What can hang from each mark:
vabe: kito rudu
biviv: dumusu vekop
vekop: rasub vabe
dumusu: biviv rasub
sabi: kito vekop
rudu: sabi
bariro: kito vekop

Every row comes from one small tree of marks. Brackets hold a mark, then the marks that hang from it, in alphabetical order. Every link used is in the known rows. Which tree was each row made from?
Known rows:
[biviv dumusu vekop]: [ -9 -58  26 -41   3  11   6   0   6   4  -2  20   3  -3  -1 -16   5  -4
   5 -57]
[biviv [dumusu rasub] [vekop [vabe kito rudu]]]: [  0 -44   7 -31   5   9  11   3  -5   8 -14  35 -10   6   2   3   7 -17
   2 -42]
[bariro [vekop rasub]]: [ -7 -25   0 -22   7   0  17   5  -2  10 -21   1  -1 -38   0 -10 -12  10
  -1 -41]
[sabi kito [vekop rasub vabe]]: [  0 -43 -33   3   8 -14  20  -1   0  -3 -48  -1   2 -23   5  14  -8   8
 -13 -34]
[dumusu [biviv [vekop rasub vabe]]]: [ -3 -43  24 -32   9  18  19  11   3  -3 -42  11   7 -36  10 -17   4   6
  10 -36]
[rudu [sabi [vekop vabe]]]: [  7 -44 -22 -14   6   3  16  -5   1  -6 -31  19 -11 -18  -2 -17  -9  12
 -28 -34]
[sabi vekop]: [ -8 -45  -6 -27   2   7  18  -3   2  -2 -13   8   2 -26   1  -9  -6  13
  -9 -53]
[vekop rasub [vabe kito [rudu sabi]]]: [  6 -39  -7 -18   8   4  28   0 -13   2 -34  43 -20 -12   7   5 -25   4
 -28 -23]
[rudu [sabi [vekop rasub]]]: [  2 -41   2 -22   5  -6  20   0  -2  -8 -24  17 -14 -14   4   2 -17  17
 -15 -43]
[dumusu [biviv [vekop [vabe rudu]]] rasub]: [  0 -38  22 -41   6  14  16   9   0   1 -24  27  -9 -26   7 -18  12   1
  10 -40]
[rudu [sabi vekop]]: [  0 -44  -2 -29   2   1  18  -4   0  -7 -12  23 -18 -12  -1 -11 -11  16
 -23 -49]
[sabi kito [vekop rasub [vabe rudu]]]: [  1 -42 -22  -1   7 -15  20  -4  -2   3 -47  13   2 -21   8  20 -14   3
 -16 -33]
[bariro kito [vekop vabe]]: [ -5 -26 -28 -13  14  -8  15  -1   6  13 -31  -1 -11 -45 -10 -25  -8   8
 -20 -36]
[bariro kito [vekop rasub vabe]]: [ -3 -24 -22  -6  16 -14  17   3   3  13 -42  -7  -7 -46  -6 -14 -14   8
 -13 -28]
[dumusu biviv]: [-11 -42  14 -47   4  28  26   4   1  -4 -17  20  -6 -33   8 -20   1  19
  -7 -52]
[biviv dumusu [vekop rasub [vabe kito]]]: [ -3 -48  10 -22   8  13  14   5  -2   4 -32  19   6  -4   5   4  -1 -11
   1 -38]
[vabe kito [rudu sabi]]: [ -3 -41   7 -39   2   9  28  -4 -11   1  -4  52 -29  -3   5   0 -21   9
 -30 -46]
[dumusu rasub]: [ -4 -44 -16 -30   2   1  22   4  -3  -1  -1  12 -17 -24  -3 -17  -1  13
   0 -44]
[sabi kito vekop]: [ -9 -46 -21 -18   2  -9  21  -5   2  -4 -19   9  -8 -15   3   9  -4  13
 -14 -57]
[rudu [sabi kito [vekop rasub vabe]]]: [  8 -41 -30   2   8 -21  21  -2  -2  -8 -47  14 -18 -10   3  12 -12  12
 -26 -32]
[vabe kito rudu]: [-10 -42   3 -38   1  16  28  -3  -9   6  -5  39 -10 -18   7   2 -17   5
 -17 -48]

Write each row's tree:
[  8 -46 -18  -6   9 -18  23  -3  -6   1 -38  35 -23  -9   4   8 -21   7
 -28 -23] : [vekop rasub [vabe [rudu [sabi kito]]]]
[  7 -35 -18 -10   7   2  25   1  -8  -8 -43  23 -15 -13   6  10 -17   8
 -25 -32] : [rudu [sabi [vekop rasub [vabe kito]]]]
[  6 -47 -23 -13   7 -10  22  -7  -4   2 -27  41 -27  -6   1  -4 -15   7
 -36 -30] : [vekop [vabe [rudu [sabi kito]]]]
[  1 -43  -8 -10   7   1  17  -2  -2   5 -42  13  13 -31   6   3 -15   3
 -11 -28] : [sabi [vekop rasub [vabe rudu]]]
[  0 -55  12 -21   9   7   6   4   5   5 -31  10  13 -11   1 -10   1  -8
   6 -34] : [biviv dumusu [vekop rasub vabe]]
[  3 -50   9 -29   6   2   3   2   2   9 -13  26  -2  -2  -2 -12  10 -14
   6 -37] : [biviv [dumusu rasub] [vekop [vabe rudu]]]
[  4 -41 -12 -24   5  12  26  -4 -10   2 -22  50 -23  -9   3  -6 -19   4
 -35 -30] : [vekop [vabe kito [rudu sabi]]]
[ -2 -32  21 -43   5  21  23   9  -6   0 -25  36 -15 -18  12  -3  10  -3
   5 -44] : [dumusu [biviv [vekop [vabe kito rudu]]] rasub]
[ -1 -25 -19  -7  11   2  15   5  -1  12 -39  -2   6 -45  -2 -16 -10   4
  -7 -25] : [bariro [vekop rasub vabe]]
[  8 -53  29 -25   9  -1   6   0   0   6 -29  39  -6   5   2  -6  -9  -9
  -9 -29] : [biviv dumusu [vekop rasub [vabe [rudu sabi]]]]
[ -6 -43 -16 -11   4 -16  22  -1  -1  -4 -30   3  -5 -17   7  20 -10  13
  -7 -50] : [sabi kito [vekop rasub]]
[ -3 -38 -15 -19   4  14  22  -5  -6   4 -31  28   4 -21   7   6 -12  -1
 -22 -40] : [sabi [vekop [vabe kito rudu]]]
[-10 -24  -3 -20  12 -17  19   3   3  12 -25  -4 -13 -40  -4  -7 -16  13
  -7 -45] : [bariro kito [vekop rasub]]
[  5 -17  -5 -15  10   1  22   2 -12  11 -37  35 -19 -20   4   4 -23  -1
 -27 -26] : [bariro [vekop rasub [vabe kito [rudu sabi]]]]
[  0 -39   9 -37   6  15  17  12   3  -5 -26  13 -10 -29   4 -25  18   6
  13 -41] : [dumusu [biviv [vekop vabe]] rasub]
[ -2 -35 -10 -13   6   7  24  -1  -9   3 -42  23   6 -24  10  18 -17  -1
 -15 -32] : [sabi [vekop rasub [vabe kito rudu]]]
[ -1 -48  -5 -28   3 -13  24  -7  -5   1  -8  44 -33  -1   2   2 -17  12
 -30 -46] : [vabe [rudu [sabi kito]]]
[ -8 -56  31 -34   5   4   8   4   4   4 -13  13   6  -5   3  -5  -1  -3
  12 -50] : [biviv dumusu [vekop rasub]]
[ -2 -24  -9 -10  16 -16  16   0   1  19 -41   8  -6 -43  -3  -7 -19   3
 -16 -28] : [bariro kito [vekop rasub [vabe rudu]]]
[  0 -35  13 -28   3   0  27  -2 -12  -4 -23  41 -19  -4  11  23 -25   8
 -23 -45] : [vabe kito [rudu [sabi [vekop rasub]]]]
[ -3 -39 -28 -16   4  16  23  -3  -4  -2 -33  14   1 -25   4   0  -6   5
 -20 -41] : [sabi [vekop [vabe kito]]]
[ -6 -37  21 -34   8  24  26  12  -4  -4 -43  19   0 -28  15  -2   2   3
   6 -41] : [dumusu [biviv [vekop rasub [vabe kito]]]]
